Each row comes from the steps of one walk. Every step used is in the known rows, and no mark comes twice. Write the walk behind each row, first mark first.
In the rows, 128 means zero.
Known rows
nelus, momum: [129 133 154 174 137  94 124 147  91 138 163 132 157 145 106 142 140 120
  81 132]
mepe, dapes: [137 141 146 168 145  89  77 160 140 131 134 164 114 133 113 135 115 133
 108 127]
momum, gapuv: [120 120 149 179  89 115 125 160 142 105 113 119 110 109  90 125 141  85
 111 115]
legig, gapuv: [139 125 150 170  84 110 104 155 141 104 123 125 131 138 119 118 132 150
 130 144]
gapuv, tugu, sanu, tezo, nelus, momum: [139 123 168 152  93  76 123 143 126 122 127 110 199 176 132 124 132  86
 100 134]
gapuv, momum, sanu, dapes: [113  96 197 133 136  93  65 141 100 122 159 102 120 103 100 181 151  92
  93 126]
tugu, sanu: [130 123 168 156  87  75 122 117 161 116 101 158 142 144 113 151 126 115
 142 106]
tezo, nelus, momum, gapuv, tugu, sanu: [131 124 176 143  50  80 129 115 185  95  88 143 150 133 119 116 144  61
 100 113]
tezo, nelus, momum, gapuv, tugu: [126 132 159 143  71 109 131 140 160 101 114 109 134 112 120 103 150  60
  67 123]
legig, sanu, dapes: [136  90 190 165 140  98  96 135  97 125 148 147 160 133 111 175 136 122
 141 156]
momum, sanu, legig, gapuv, tugu: [124 140 190 151  70 124 107 120 191  79 113  97 108 104 130 109 155 128
  95 146]
momum, gapuv, tugu, sanu: [124 133 178 142  43  87 134 109 202  79  81 150 123 115 109 131 154  75
 111 106]
gapuv, tugu, sanu: [127 138 176 128  63  78 131 100 194  95  92 154 133 128 126 144 142 101
 119 105]
tezo, nelus, momum: [139 113 146 164 129  89 114 151  98 156 146 116 176 160 129 122 109 100
  96 128]
legig, sanu, tezo, nelus, momum, gapuv: [139  99 158 197  86 102 116 173 121 116 140 120 174 139 104 116 133  71
 112 142]
momum, gapuv, tugu: [117 139 159 141  62 116 136 134 183  84 104 115 103  93 111 117 157  74
  85 114]
legig, sanu, tezo, nelus: [149  85 150 167  88  91 105 160 147 137 123 106 186 160 150 130  86 104
 169 133]
tugu, sanu, legig, gapuv, momum: [166 115 196 124  74  50 107 150 153  91 127 127 139 148 139 138 171 129
 139 149]

Write each row's walk
[138 115 152 172 124  87 117 168  90 143 148  94 198 181 126 125 119 101
 105 138] : sanu, tezo, nelus, momum
[104 125 170 193 114 115  93 158 112 117 168  90 151 132  90 154 140 112
  90 126] : nelus, momum, sanu, tezo
[137 137 178 135  41  84 119 108 200  78  88 154 135 134 127 128 148 117
 122 125] : legig, gapuv, tugu, sanu
[139 102 144 160  98  93 113 170 132 136 109  75 178 174 140 122  95  97
 151 122] : sanu, tezo, nelus
[124 140 186 166  61  83 134 146 153  73 114 118 171 157  98 137 175  83
 109 132] : nelus, momum, gapuv, tugu, sanu, tezo
[129 121 187 191  98 125  90 141 154 100 125  98 116 125 112 114 139 152
 126 155] : momum, sanu, legig, gapuv
[148 100 157 181 114  87 111 161 102 144 159 119 204 169 134 132 112 106
 120 147] : legig, sanu, tezo, nelus, momum
[130 112 154 189  96 104 122 180 109 115 129  95 167 150  96 109 140  66
  97 135] : sanu, tezo, nelus, momum, gapuv
[150 126 194 180  84  91 116 136 157  90  98 126 148 165 120 114 152 154
 154 163] : tugu, sanu, legig, gapuv
[138 107 165 184  93  96 117 157 139 110 148 131 171 142 121 158 126 130
 161 142] : legig, sanu, tezo
[133 111 164 188  81  91 121 167 124 109 114 112 174 159  95 114 144  61
 108 130] : tugu, sanu, tezo, nelus, momum, gapuv
[131 120 207 135  96  86 104 120 132  83  99 133 156 152 109 152 169 109
 119 151] : legig, gapuv, tugu, sanu, dapes
[137 107 165 149  50  87 121 152 179 100  77  92 172 162 132 110 119  63
 145 117] : momum, gapuv, tugu, sanu, tezo, nelus
[126 113 201 152 121  92  97 133 150 119 145  90 108 104 120 149 146 114
 111 127] : gapuv, momum, sanu, legig
[136 112 186 193 104 119  85 146 136 115 131  91 144 142 123 101 130 137
 112 162] : tezo, nelus, momum, sanu, legig, gapuv
[125 133 164 150  66 108 133 153 153  89 116  92 151 129 117 107 157  58
  76 131] : sanu, tezo, nelus, momum, gapuv, tugu
[138 144 185 143  73 111 129 129 178  77 104 100 125 129 138 106 162 134
 108 156] : sanu, legig, gapuv, tugu
[163 116 186 127  89  63 107 164 139  98 140 108 132 139 141 133 166 133
 129 152] : sanu, legig, gapuv, momum
[135 140 214 166  93  83 146 115 162  84  99 123 147 147 109 121 177  96
 110 146] : nelus, momum, gapuv, tugu, sanu, legig
[121 119 207 140  97  91 113 122 133  84  94 129 146 138  94 154 174  76
 112 136] : momum, gapuv, tugu, sanu, dapes
[120  97 150 168  92 111  87 159 148 139 118  70 156 143 129 126  87  90
 136 111] : momum, sanu, tezo, nelus
[132 129 188 152  75 118 103 126 174  94 120  91 136 123 141  95 145 112
  82 153] : tezo, nelus, momum, sanu, legig, gapuv, tugu
[145 122 170 160  76  81 113 151 129 110 125 109 201 182 134 111 137  98
 102 149] : legig, gapuv, tugu, sanu, tezo, nelus, momum
[123 136 182 159  51  88 134 145 175  68  95 113 155 149 104 138 165  83
 130 122] : momum, gapuv, tugu, sanu, tezo
[143 126 209 159  88  81 142 118 167  96  87 111 161 157 124 108 158  83
 119 143] : tezo, nelus, momum, gapuv, tugu, sanu, legig
